Each row comes from the steps of one walk. Every step used is in the known rows, and no mark comes twice. Write the walk behind each row, first mark first.
Known rows:
gatibi/duvat: 14	30	-23	-8	23	5	-29	42	3	-10	16	3	2	-7	-4	-21	20	-5	-10	-7	-1	-9	27	3	-10	-1	9	2	-8	7	12	-11	-14	-20	-15	9	14	-18	-1
pomog/vafivup/mopa: 2	28	9	3	-23	15	-30	30	-3	11	16	25	38	-9	-8	5	-16	20	7	0	-7	-11	11	6	-7	3	3	-19	-11	14	2	-16	-19	23	-6	6	10	-31	0
vafivup/pomog: -3	30	7	6	8	7	-22	30	9	17	-2	24	3	-10	-22	-42	15	-5	-1	6	-2	-14	22	5	-11	-4	7	3	-6	18	-4	-27	-3	-3	-2	13	14	-18	7
pofozed/duvat/mopa/vokamap/turig/gatibi: 7	5	-18	-6	-32	9	-39	28	3	0	-35	10	-33	10	12	7	25	-14	14	-10	5	7	23	8	47	-8	15	9	16	35	-5	18	-25	-23	-16	-12	7	-25	-6
duvat/mopa/lovipu/vokamap/turig: 19	9	-3	-6	-45	19	-19	5	-7	29	-5	17	-47	11	4	-12	15	-43	3	-7	7	5	-25	12	41	-4	8	4	13	27	6	-23	-8	18	-3	-16	25	-11	7
turig/gatibi/duvat/mopa/vokamap: 25	28	-34	-21	-10	11	-36	44	3	-37	-35	5	-38	4	0	-4	4	-16	0	-23	6	-4	21	-5	30	-6	16	-2	16	23	0	20	-45	-26	-1	2	0	-31	-7
turig/vokamap/lovipu/mopa/vafivup: 14	-8	40	14	-8	6	1	8	-4	-1	6	-3	14	11	26	-5	48	6	-33	-9	-22	-9	-7	23	0	4	11	-33	-15	12	15	-7	1	-25	15	-21	29	-27	-3
mopa/vafivup: 5	28	18	38	11	15	-11	23	-1	-48	-6	15	7	-11	20	-12	9	22	-14	5	-1	-7	9	9	5	3	-2	-9	-3	15	18	-22	1	3	-3	-2	9	-26	-2
pomog/vafivup/mopa/lovipu: 16	26	-5	-3	-22	16	-22	32	-5	2	17	31	34	-16	-28	21	-37	22	8	-6	0	-1	1	-6	6	5	-4	-18	-18	25	-2	-15	-28	34	1	-1	10	-30	1
vokamap/lovipu/mopa/vafivup/pomog: 9	12	43	37	12	1	-1	12	10	11	-6	6	-4	-6	-23	-58	20	-7	-18	0	-16	-16	1	16	10	0	4	-32	-15	14	14	-7	-2	-31	34	-1	17	-24	8
pofozed/duvat/mopa: 19	9	-21	-22	-28	2	-35	37	-3	14	-10	2	26	-18	8	-1	33	-23	1	-3	1	-10	41	15	29	-3	10	-5	7	19	-4	9	-1	-24	-16	3	17	-18	-1
duvat/mopa/lovipu/vokamap: 40	15	-6	-13	-45	16	-8	17	-8	-3	-12	13	-26	-8	3	-8	-5	-26	-3	-15	8	-2	-14	4	40	-4	7	-6	13	29	0	-18	-9	25	5	-9	25	-10	6
gatibi/povet/pomog/vafivup/mopa/vokamap: 39	30	4	-10	-25	18	-13	11	11	-56	-23	20	65	10	-20	53	-116	20	33	-20	3	3	8	-3	-2	6	7	-8	17	21	8	-3	-37	53	9	15	5	-22	-1
gatibi/duvat/mopa/vokamap/lovipu: 35	16	-35	-36	-10	2	-17	26	-3	-18	-19	-24	-22	17	-13	2	1	-28	-2	-41	4	-5	13	17	20	-5	14	-7	3	11	4	6	-33	-17	19	-6	33	-22	-4
povet/pomog: 0	36	11	13	0	17	-9	14	14	-51	-14	17	23	-3	-11	-27	-34	4	7	3	-1	-8	25	0	-12	-3	11	6	8	16	9	-11	-4	23	-18	13	16	-13	6
vokamap/turig/gatibi: -31	24	16	30	11	18	-31	25	8	1	-7	27	-48	2	3	-27	63	5	7	10	-2	-2	8	5	9	-3	11	5	4	9	-3	-16	-8	-6	-30	-9	0	-31	0
gatibi/duvat/pofozed/pomog/vafivup: 1	37	-14	-4	13	17	-36	30	4	31	9	15	-32	-23	-36	24	4	6	-7	0	-10	-22	22	8	-23	-3	6	-8	-16	13	16	-4	-33	63	-39	21	27	-30	0
mopa/vokamap: 9	13	-7	0	5	9	-17	25	-3	-42	-10	10	-8	3	3	3	-23	16	2	-14	4	1	18	9	-2	-3	7	-1	3	25	0	-21	-12	17	-7	-2	23	-17	-4
gatibi/povet/pomog/vafivup/mopa: 26	40	14	-4	-25	20	-19	11	13	-29	-12	22	70	1	-18	38	-66	11	27	-6	-4	-7	14	-2	-7	7	5	-17	10	8	10	-4	-22	43	-2	21	-2	-25	5
lovipu/mopa/vokamap/turig: -8	-11	10	7	9	10	-26	3	0	7	1	11	-16	20	0	-25	-10	-1	-1	4	-4	1	14	18	9	-1	13	-9	4	23	12	-13	-10	-9	-3	-14	20	-8	-2
povet/pomog/vafivup/mopa: 8	37	19	17	-32	20	-19	12	13	-20	-3	26	57	-4	-19	-4	-67	18	16	0	-5	-8	16	-3	-17	2	8	-7	0	16	8	-2	-25	38	-6	17	8	-27	6
vafivup/pomog/povet: 10	33	17	5	-8	5	-19	22	11	39	15	15	26	-17	-19	-45	-12	-6	15	5	-2	-16	23	1	-25	-7	9	3	-4	12	7	-31	-6	-30	-1	19	19	-14	7
gatibi/povet/pomog: 22	36	5	1	12	16	-11	12	14	-57	-27	12	42	2	-10	13	-30	2	19	-5	1	-5	25	2	-7	3	8	-2	18	7	8	-13	1	31	-16	15	5	-13	6
duvat/mopa/vafivup/pomog: 16	31	14	10	-15	14	-23	21	4	7	-32	20	10	-6	2	-36	2	-22	-14	7	0	-14	9	11	27	-1	4	-12	2	20	10	-9	-14	-21	23	8	5	-29	6
lovipu/vokamap: 11	18	19	17	-19	12	-10	19	-1	-6	5	14	-20	-10	22	-18	-1	-3	-5	-8	-1	-9	-2	8	-1	-4	8	0	3	19	4	-34	7	30	-10	-3	28	-12	3
vafivup/mopa/lovipu/vokamap/turig: 24	3	18	12	-20	15	-16	19	-10	25	15	29	-3	9	-4	-6	-20	-18	3	-8	6	12	-39	-1	32	-5	1	7	-6	31	-6	-31	-3	39	-12	-19	27	-15	6
razud/mopa/vafivup/pomog/povet: 26	37	45	35	-6	1	-4	34	5	18	-14	37	28	-14	3	-57	-27	-8	2	12	-4	-8	0	0	-2	-4	-1	-19	8	26	14	-21	-3	-51	22	22	10	-26	2
lovipu/mopa/vokamap: 11	-4	4	0	4	6	-18	16	-2	-23	-3	6	1	1	0	-18	-22	5	-6	-7	-4	-6	24	9	8	0	12	-18	1	25	6	-7	-9	-2	4	-5	20	-12	-2
razud/turig: -15	10	-13	28	2	11	-24	25	2	2	24	13	4	-7	-9	-28	30	38	-9	-5	-7	-3	35	14	15	2	5	-14	-14	12	1	-28	21	-15	-20	12	15	-19	2
razud/turig/gatibi/povet: -5	19	-13	34	7	11	-26	36	14	-20	-2	23	-22	-8	-8	5	50	44	8	-12	-8	-1	31	1	31	7	5	-26	4	4	-10	-14	13	-12	-30	15	-13	-27	-1
duvat/mopa: 7	21	-8	-15	-18	15	-32	21	-5	-3	-12	9	3	-6	7	-15	22	-19	-2	-2	1	-12	27	17	22	0	11	-14	13	14	-1	-7	-2	-5	-8	0	13	-24	1
pofozed/duvat/mopa/lovipu/vokamap/turig: 36	-2	-16	-16	-48	7	-26	19	-6	43	-4	11	-17	-4	1	5	21	-44	6	-8	6	8	-5	12	52	-5	6	12	5	35	5	-6	-5	5	-11	-15	30	-5	6
turig/vokamap/mopa: -2	2	7	-19	0	12	-21	22	-7	34	13	4	0	-5	18	11	40	-12	-19	0	-12	-10	18	22	-28	-4	6	-19	-12	15	-7	-16	-18	-10	-18	-8	18	-16	-5
duvat/mopa/vokamap: 18	9	-18	-24	-21	14	-24	22	-8	-30	-27	4	-6	8	6	1	-20	-11	3	-16	8	-3	21	15	24	-3	12	-7	14	25	-3	-6	-18	7	3	-6	20	-21	-5
vafivup/mopa/lovipu/vokamap/turig/gatibi: 15	11	25	27	-25	18	-17	29	-5	10	-1	40	-38	1	-1	-11	-1	-7	8	-9	3	14	-43	-13	37	-7	6	4	-4	34	-14	-20	-15	34	-18	-21	7	-28	5
vafivup/mopa/vokamap/turig: 0	-1	11	1	-1	13	-30	20	-9	-1	-1	22	21	24	5	-2	-38	-4	10	-9	4	9	-5	9	18	-4	8	4	-6	25	-4	-24	-13	13	-10	-15	24	-23	-1
gatibi/duvat/pofozed: 8	25	-16	-25	29	11	-30	34	-4	4	6	4	-11	-24	-6	-23	16	-13	-18	-5	4	-10	19	2	2	-3	16	-2	-16	7	7	-13	-16	15	-37	15	22	-26	-1
lovipu/mopa/vafivup/pomog: 10	18	35	34	11	8	-14	18	10	2	-7	24	14	-14	-5	-54	8	0	-23	18	-11	-16	14	6	10	1	3	-24	-10	24	17	-7	-2	-29	22	8	4	-18	6
gatibi/povet/pomog/nedaf: 39	47	2	-14	25	17	-5	15	15	-41	-15	16	59	6	-10	36	-33	0	6	-6	0	-1	22	2	-13	3	15	18	16	13	14	-11	15	16	-30	22	1	-8	16
vafivup/mopa/vokamap/lovipu: 15	-1	12	2	0	1	-5	26	-10	-32	-6	1	15	15	-10	5	-34	7	7	-37	2	2	-7	10	12	-5	7	-13	-11	19	-17	-17	-12	30	10	-16	38	-30	-3

Write each row's walk:
17	1	-9	-24	6	11	-12	26	-12	22	10	11	-9	-9	-6	23	31	-11	-17	-5	-8	2	6	11	-10	-2	-2	-13	-17	21	-11	-12	-29	-5	-11	-12	18	-12	-4
turig/vokamap/mopa/lovipu
9	11	11	16	-17	15	-9	11	-3	19	12	22	-43	3	-3	-5	16	-12	2	-5	5	8	-27	5	16	-4	3	12	-4	27	8	-39	0	34	-14	-17	28	-8	8
mopa/lovipu/vokamap/turig
-11	-2	-6	0	-13	12	-21	25	-2	25	33	14	19	7	10	-7	46	37	-20	-11	-16	0	28	16	4	3	11	-10	-19	15	-4	-29	15	-20	-30	6	25	-20	-4
razud/turig/vokamap
-16	-3	15	24	2	13	-27	14	7	-9	-15	20	-52	15	-3	-26	16	7	5	4	-4	2	12	6	18	-2	17	-12	8	27	2	0	-17	-18	-9	-14	2	-21	-3
lovipu/mopa/vokamap/turig/gatibi
-7	48	8	17	-24	22	-16	5	18	-31	-7	19	18	-8	-20	-5	-42	22	15	4	-4	-11	27	4	-28	3	9	2	6	16	22	-9	-24	34	-6	22	11	-21	5
povet/pomog/vafivup
26	23	39	27	27	2	7	13	13	29	6	12	12	5	-28	-39	19	-6	-32	0	-16	-12	-1	17	-2	-3	11	-12	-23	24	19	-5	13	-39	18	7	15	-20	20
vokamap/lovipu/mopa/vafivup/pomog/nedaf
55	6	-22	-19	-50	3	-18	33	-7	9	-8	5	0	-19	0	6	2	-32	1	-18	7	1	2	2	49	-6	6	5	3	39	-5	1	-7	12	-5	-8	29	-7	4
pofozed/duvat/mopa/lovipu/vokamap
3	33	-2	37	1	17	-12	19	25	-52	-22	23	8	-3	-17	-9	3	43	15	-9	-7	3	34	-6	25	6	11	-15	15	12	-3	-3	8	4	-28	26	-16	-23	3
razud/turig/gatibi/povet/pomog
-12	35	6	26	-5	17	-28	26	6	8	6	27	-12	-7	-21	31	8	21	8	3	-14	-23	26	14	-28	0	-3	-10	0	17	13	-13	-15	53	-22	9	20	-26	3
pofozed/pomog/vafivup
27	12	-3	3	7	11	-20	42	-11	-14	9	27	40	-10	-20	0	-17	4	2	-10	4	5	-2	-9	22	-1	-1	-10	-13	25	-15	-16	-6	22	-7	-9	15	-25	1
vafivup/mopa/lovipu
-11	14	14	8	23	17	-24	23	-5	2	-12	24	-21	-19	-9	8	21	2	-5	3	-6	-19	16	13	-5	-7	7	-8	-9	23	-8	-23	6	67	-50	6	33	-26	-1
duvat/pofozed/pomog
35	21	11	13	-49	16	-9	26	-8	11	18	29	14	-16	-12	17	-43	8	6	-16	0	-1	-27	-7	9	1	-2	-10	-14	31	3	-23	-25	53	6	-3	21	-23	4
pomog/vafivup/mopa/lovipu/vokamap
14	11	8	3	-26	9	-9	19	-4	-11	4	4	10	11	-17	30	-50	26	17	-33	-4	-1	-5	12	-3	0	5	-20	-18	18	-5	-12	-31	37	17	-8	33	-36	-3
pomog/vafivup/mopa/vokamap/lovipu
-13	19	16	21	-29	20	-35	20	3	-2	-11	35	-24	13	-4	21	-32	27	20	-7	-1	7	-6	0	10	-2	9	-3	-2	26	-3	-6	-45	25	-9	-9	0	-42	-5
pomog/vafivup/mopa/vokamap/turig/gatibi
12	19	-1	-5	-26	14	-25	24	-4	-19	2	22	23	2	-8	27	-66	26	11	-17	-1	-2	8	4	-5	1	5	-14	-9	25	0	-14	-34	33	6	2	18	-30	-5
pomog/vafivup/mopa/vokamap
30	25	53	39	-21	8	3	9	6	46	3	4	-13	-27	14	-37	-22	-24	-6	8	-4	-12	-14	10	-18	-10	-5	-19	-8	22	22	-22	-26	-16	30	10	16	-6	6
lovipu/vokamap/mopa/vafivup/pomog/povet
19	37	34	35	-6	8	-10	21	11	11	4	15	31	-19	0	-42	-11	5	2	10	-1	-13	8	1	-13	-3	1	-6	-2	16	26	-24	-7	-31	17	15	13	-22	4
mopa/vafivup/pomog/povet
23	17	51	36	-3	-3	2	3	12	37	7	0	16	-13	-15	-59	-2	-8	-5	2	-14	-17	3	11	-5	-2	6	-31	-7	8	24	-11	-4	-54	36	5	23	-19	7
vokamap/lovipu/mopa/vafivup/pomog/povet
7	25	11	-10	44	21	-18	27	-4	25	1	30	-7	-13	-21	22	19	-2	-17	3	-7	-14	16	13	-14	-9	12	9	-14	29	-1	-22	18	60	-69	11	31	-24	12
duvat/pofozed/pomog/nedaf
15	-1	47	12	-8	1	2	11	4	31	3	7	12	9	-3	-33	41	-4	-31	-4	-23	-14	-8	17	-3	1	11	-28	-20	15	11	-10	-7	-33	28	-8	27	-24	4
turig/vokamap/lovipu/mopa/vafivup/pomog
14	19	6	11	-48	21	-21	17	-2	17	-24	27	-77	6	5	-13	32	-30	6	-5	6	5	-29	1	54	-6	10	3	18	31	-3	-10	-19	12	-10	-18	8	-22	5
duvat/mopa/lovipu/vokamap/turig/gatibi
20	47	10	-4	20	19	-5	11	17	-29	-1	21	44	1	-18	-2	-31	5	-6	2	-1	-3	26	4	-22	-5	17	26	3	27	15	-8	12	7	-33	19	13	-11	18
povet/pomog/nedaf
45	31	-52	-45	-2	9	-31	42	-5	-1	-6	4	-2	-8	-25	-8	13	-30	-10	-15	6	-4	17	-3	30	1	5	-2	2	15	6	7	-26	-25	2	3	11	-19	0
gatibi/duvat/mopa/lovipu
2	18	22	38	24	17	-12	20	-5	-16	-11	8	-15	-22	17	-9	20	4	-19	11	-5	-7	15	19	-3	0	-10	-29	-10	15	11	-5	-18	-12	9	-2	3	-20	-3
vokamap/mopa/vafivup
2	4	10	-16	-12	4	-7	19	-6	10	13	-4	3	11	14	10	55	1	-10	-22	-12	-5	1	20	-18	-2	13	-7	-12	4	-6	-28	1	-1	-15	-14	39	-26	-3
turig/vokamap/lovipu
-3	-1	18	14	3	0	-10	11	2	7	10	-5	-7	-1	-14	-35	36	-5	-6	-7	-13	-13	17	20	2	0	11	-32	-9	3	0	-11	5	-13	1	-10	26	-19	3
vokamap/lovipu/mopa
5	55	9	23	-17	22	-14	14	26	-58	-31	24	-5	-9	-14	30	-23	29	31	1	-4	-9	23	-7	-11	7	11	-11	20	7	13	3	-29	32	-13	24	-17	-29	1
turig/gatibi/povet/pomog/vafivup
4	25	17	23	-13	16	-33	35	1	15	10	33	28	-4	-22	37	-22	18	12	-1	-12	-21	13	9	-18	-2	-3	-17	-7	23	1	-9	-14	57	-18	6	22	-35	1
pofozed/pomog/vafivup/mopa
6	-11	-23	-5	-4	11	-13	24	-8	49	29	12	-9	-8	-21	8	44	19	-23	-11	-14	9	17	15	10	1	-3	-24	-28	23	-13	-17	-10	-23	-14	-1	19	-12	-3
razud/turig/vokamap/mopa/lovipu
10	14	-13	3	19	13	-9	25	-7	7	2	12	-23	-23	-25	2	17	-8	-5	2	-1	0	15	7	2	-3	-9	-19	-15	19	-8	-11	-26	6	-2	-6	11	-12	0
vokamap/mopa/lovipu
-8	13	24	26	-18	14	-19	3	0	22	10	16	-35	7	19	-21	20	-17	-1	-1	1	-1	-14	17	1	-5	8	10	0	16	10	-41	4	22	-21	-9	27	-12	6
lovipu/vokamap/turig
14	30	36	34	1	8	-8	14	7	36	1	9	6	-27	1	-37	-13	-16	-3	16	-4	-15	11	10	-18	-6	-8	-23	-11	15	18	-13	-27	-43	24	13	6	-15	3
vokamap/mopa/vafivup/pomog/povet
-4	29	-31	33	15	8	-31	51	14	-10	17	14	-27	-14	-16	-38	50	36	-14	-12	-9	-2	37	-6	18	0	10	-9	-14	10	0	-1	-6	-44	-27	21	-5	-29	-2
razud/turig/gatibi/duvat
17	12	39	48	-7	16	-1	12	-4	-7	-6	6	-36	-20	32	-14	-1	-10	-22	4	-3	-7	-13	19	2	-5	-8	-25	-7	21	15	-17	-15	15	13	-6	14	-13	0
lovipu/vokamap/mopa/vafivup
14	43	11	14	12	19	-12	19	21	-76	-41	21	-1	-8	-4	11	3	16	23	-5	0	-5	22	-12	2	1	13	-4	28	10	-2	1	-9	16	-23	13	-14	-24	2
turig/gatibi/povet/pomog
8	8	23	19	-9	12	-9	13	-3	19	5	5	-36	-18	20	-17	12	-22	-10	-2	-3	-11	1	19	-8	-8	1	-18	-3	19	-2	-23	-14	22	-6	-3	21	-7	4
lovipu/vokamap/mopa
6	7	-3	5	6	4	-1	17	-3	-41	-9	-8	-21	8	-6	4	-4	14	5	-32	2	-1	7	14	-3	-5	9	-5	-7	16	-4	-23	-10	19	8	-13	38	-21	-2
mopa/vokamap/lovipu
-2	7	10	9	5	7	-19	23	-8	-3	-24	33	-24	22	2	-16	-24	-5	6	-5	2	11	1	15	16	-3	4	-2	15	31	-4	-23	-4	-9	-6	-3	20	-19	-4
razud/mopa/vokamap/turig
32	22	1	0	-20	2	-27	33	5	15	-24	14	34	-18	0	-25	9	-24	-10	6	0	-11	26	9	37	-3	4	-4	1	30	10	10	-9	-39	15	11	8	-23	3
pofozed/duvat/mopa/vafivup/pomog
9	40	-16	14	21	10	-29	53	10	-22	0	13	-34	-16	-1	-23	44	5	-6	-6	-1	-8	23	-11	0	-3	11	0	-2	7	1	1	-23	-25	-23	8	-5	-29	-2
turig/gatibi/duvat
-7	44	-6	7	13	19	-35	41	11	15	-7	27	-66	-29	-29	20	24	15	-1	2	-12	-23	18	-3	-16	-4	9	-8	-12	16	6	9	-44	52	-47	22	10	-44	-3
turig/gatibi/duvat/pofozed/pomog/vafivup
-10	25	9	22	18	17	-30	25	8	-9	-19	25	-31	7	6	15	61	3	20	2	-1	2	8	6	16	3	11	-4	19	-1	-2	-20	-2	1	-33	-3	-11	-28	-1
vokamap/turig/gatibi/povet
43	7	14	8	-21	11	-8	35	-11	-6	10	27	15	-8	-2	-5	-30	-10	-3	-18	6	3	-28	-10	24	-5	1	-6	-9	33	-13	-29	-2	48	-3	-13	26	-16	6
vafivup/mopa/lovipu/vokamap
24	40	2	3	-28	22	-9	18	9	-31	-1	35	53	-8	-40	12	-79	16	18	-5	-1	2	4	-15	0	4	0	-2	-7	29	5	-1	-36	49	0	11	11	-24	6
povet/pomog/vafivup/mopa/lovipu
16	28	-1	2	-34	15	-39	25	7	34	-14	12	-71	8	16	-33	47	-44	-2	-8	2	-5	-12	6	33	-7	20	5	20	14	11	2	-29	-17	-16	-4	6	-24	3
lovipu/vokamap/turig/gatibi/duvat/mopa
-9	8	-1	7	9	14	-25	11	-1	-11	-5	12	-24	20	0	-3	-8	4	8	-7	4	7	10	15	4	-3	9	11	3	21	8	-29	-8	11	-10	-11	23	-17	-3
mopa/vokamap/turig
-10	49	15	26	-16	26	-23	-3	28	-22	-29	28	-18	9	-18	31	-9	17	36	10	-2	-2	12	1	-6	6	10	-2	25	3	20	-3	-30	25	-21	15	-17	-28	4
vokamap/turig/gatibi/povet/pomog/vafivup
15	15	-8	4	14	10	-37	46	3	-10	-4	20	-16	20	-8	-7	-19	-8	6	-17	3	10	-4	-11	23	-7	11	8	-1	24	-4	5	-38	-10	-15	-9	3	-32	-6
vafivup/mopa/vokamap/turig/gatibi/duvat
-23	16	-4	44	0	13	-25	36	10	-15	8	24	-32	-14	-8	-38	42	50	-5	-6	-10	-1	32	0	21	0	8	-18	-11	15	-10	-14	11	-18	-30	13	-4	-31	-1
razud/turig/gatibi
-10	13	-4	2	-25	21	-34	13	0	-10	-36	20	-56	18	5	-8	18	-14	13	-7	7	2	5	12	39	-6	16	3	21	26	-4	2	-26	-10	-8	-16	5	-31	-4
duvat/mopa/vokamap/turig/gatibi
